(in the rows, 128 means zero)
Known rows, with every way that one mark hangs from another
tosoz[lesad[felade] rova]: [112 113 165  91 130 142 106 173 131 162  98 136 176 102 129 112 133 158
 144 126 123 166 127 126 140 119]
geke[felade[rova tabek[tosoz]]]: [104  56 100 143 165 143 154 126 117 108 181  79 121 154  93 110 108  97
 112 163 118  90 141 167 154 141]
tabek[tosoz[lesad[felade[doke]] rova]]: [146 112 147 121 120 145 102 163 154 149 108 156 180 140 150  79 126 155
 135 137 118 173 137 121 171 160]
tope[tosoz[tabek]]: [140 141  74 148 110 153 134 112 135 145 105 179 115 104 157 104 159 137
 118 105 139 113 106 114 147  94]
tabek[tosoz]: [136 107  97 164 101 177 122 147 136 131 138 159 149 154 125 104 113 130
  85 153  97 144 137 124 186 149]
tope[tosoz]: [116 120  86 137 109 169 133 110 133 127 124 174 122 104 135 112 140 118
  89 134 132 161 102 116 157 121]
geke[felade[doke rova tabek[tosoz[lesad]]]]: [102  66 121 122 176 102 149 109 125  98 165  60 126 153 123 110 122 102
 131 147 121 102 139 160 126 150]
tabek[tosoz[lesad rova[felade[doke]]]]: [160 134 147 119 101 114 122 135 145 142 120 151 177 139 145 104 112 150
 141 135  97 172 137 129 165 135]
rova[felade tosoz[lesad]]: [143 138 142 171  39 134 159  87  96 142 157 149 107 111 133 226 131 145
 132 139 114 180 137 128 126 105]
geke[felade]: [ 87  48 115 149 112 177 153 130 103 112 160 129 122 131  99 134  92 102
  88 183  70 101 114 144 150 141]
tosoz[rova]: [127 122 134  86 139 147 128 136 130 121 110 135 181  89 117 129  70 125
  97 128 112 131 115 119 140 129]
doke[felade[rova tabek[tosoz]]]: [133 138 147 151 152 111 141 121 130 123 150  72 119 173  97 119  94 118
 115 152 162 105 138 111 168 139]
tosoz[rova[felade] tabek]: [180 167 146 110 112 120 137 116 127 144 102 143 150 109 124 148  89 155
 147  98 104  63 119 124 130  90]
geke[felade[doke lesad rova[tosoz] tabek]]: [103  96 114 124 180  85 164  88 111  84 166  71  94 128 123 151 120  86
 131 143 155 117 144 163  64 135]
tabek[tosoz[lesad rova]]: [146 119 118 125 111 131 121 163 149 149 107 158 192 127 149  85 117 155
 127 135 103 178 139 123 171 122]
geke[felade[lesad]]: [ 92  77 105 152 119 146 154 138 102 115 152 141 106 137 109 125 108  94
 100 178  81 122 128 155 110 122]
tosoz[lesad rova[felade] tabek]: [168 172 149 106 101  72 137 138 129 175  83 138 162 107 149 140 138 183
 188  81  99 102 129 130 118  52]
doke[felade[lesad[tosoz[rova tabek]]]]: [142 169 154 143 107 115 115 166 128 141 107 158 114 139 119 114 102 133
 124 152 128 131 122  92 120 119]
tope[tosoz[lesad[felade[doke rova]] tabek]]: [133 148 109 128 133 127 121 125 139 164  95 165 107 114 168  95 202 153
 159  87 159 143 112 123 140 103]
geke[felade[doke rova[tosoz[lesad tabek]]]]: [117  88 138 114 158 110 164  90 113 116 147 103 110 111 143 154 118 117
 131 132 129 117 122 137 110 146]
rova[felade[doke tabek] tosoz[lesad]]: [138 137 143 165  63  91 154  60 108 108 156  94 111 125 139 233 145 133
 158 124 133 154 145 131  85 111]
lesad[felade tosoz]: [ 88  83 143 144 103 252  55 226 129 149 146 181 105 135  91 101 154 143
 104 159 103 147 121 119 177 201]
tosoz[tabek]: [133 141  95 151 112 143 131 139 121 149 105 137 127 129 134 143 144 148
 125  96  99  62 126 115 128  88]

Rows
[143 152 140 169 119  93 134 132 134 120 124 109 132 169 108 110  95 112
 128 164 152 119 145 112 121 112] : doke[felade[lesad tabek[tosoz[rova]]]]
[ 97 152  98 126 159  59 125 108 129  79 123  64 119 154 130 143 159  91
 137 111 143 116 153 142  29 103] : felade[doke lesad tabek]
[104 122 110 124 127 156 121 133 134 158 120 165 113 110 140  97 182 135
 127 119 153 189 113 129 162 119] : tope[tosoz[lesad[felade[rova]]]]
[163 148  94 114 128 140 134 115 146 142  85 183 146  80 157  92 130 141
 128  99 149 121 101 113 144  97] : tope[tosoz[rova tabek]]
[154 191 155 144 141  90 156 111 115 141 127 124  88 138 123 159 104 122
 124 131 179 136 134 101 114 115] : doke[felade[lesad rova[tosoz[tabek]]]]
[110 111 155 121 187 159  96 136 138 113 158  77 111 172 107 112 149 116
 123 128 168 105 145 142 147 199] : lesad[felade[doke rova tabek[tosoz]]]
[176 161 121 109 117 123 138  83 144 131 100 177 132  91 159 113 125 137
 139  99 139 117  98 116 135 111] : tope[tosoz[rova[felade[doke]] tabek]]
[118 132 163 102 166 187  58 197 142 149 128 147  86 135 124 100 175 154
 145 100 144 104 123 117 146 206] : lesad[felade[doke rova] tosoz[tabek]]
[107  92 147 155 139 178  88 139 136 107 147 103 122 177 112 113 149 117
 121 147 139 101 140 132 144 191] : lesad[felade[doke tabek[tosoz]]]
[117 158 139 140 110  82 137  85 112  92 160  85  93 169 102 182 134  95
 138 132 109 108 145 154  72 116] : rova[felade[doke lesad tabek]]
[104 149 105  98 161  71  92 152 144  86 111  91 134 125 132 112 150 108
 150 105 145 136 148 136  34 124] : felade[doke lesad[tosoz[rova]] tabek]
[148 144 139 103 103 152  87 175 138 137 109 166 139 101 125 120 118 159
 144 107  91 105 111 112 136 142] : lesad[tosoz[rova[felade[doke]] tabek]]
[128 135 150 100 108  83 136 131 123 140 118  98 173 110 118 147 119 148
 162 118 103 146 136 144 122  76] : tosoz[lesad rova[felade[tabek]]]
[126 151 147  77 182 107 148  67 125 102 141  92 118  98 151 185 113 114
 103  93 175 157 127 112 106 171] : felade[doke rova[tosoz]]
[ 89  87  96 132 177 112 162 128 106 107 170  72  98 146  89 124 125  87
 120 154 131  99 146 178  98 112] : geke[felade[lesad rova tabek]]
[144 163 164 141 131 102 154 109 117 148 127 112 110 130 130 162 104 141
 125 127 166 131 126  92 149 123] : doke[felade[rova[tosoz[lesad tabek]]]]
[145 132 112 115 114 141 137  92 137 118 126 157 139  95 126 114 109 115
 114 131 145 148 104 131 149 115] : tope[tosoz[rova[felade[tabek]]]]
[116 173 112 114 134 100  92 158 138 117 100 153 103 130 155 118 165 127
 143 101 113 140 132 117  56 130] : felade[doke lesad[tosoz[tabek]]]
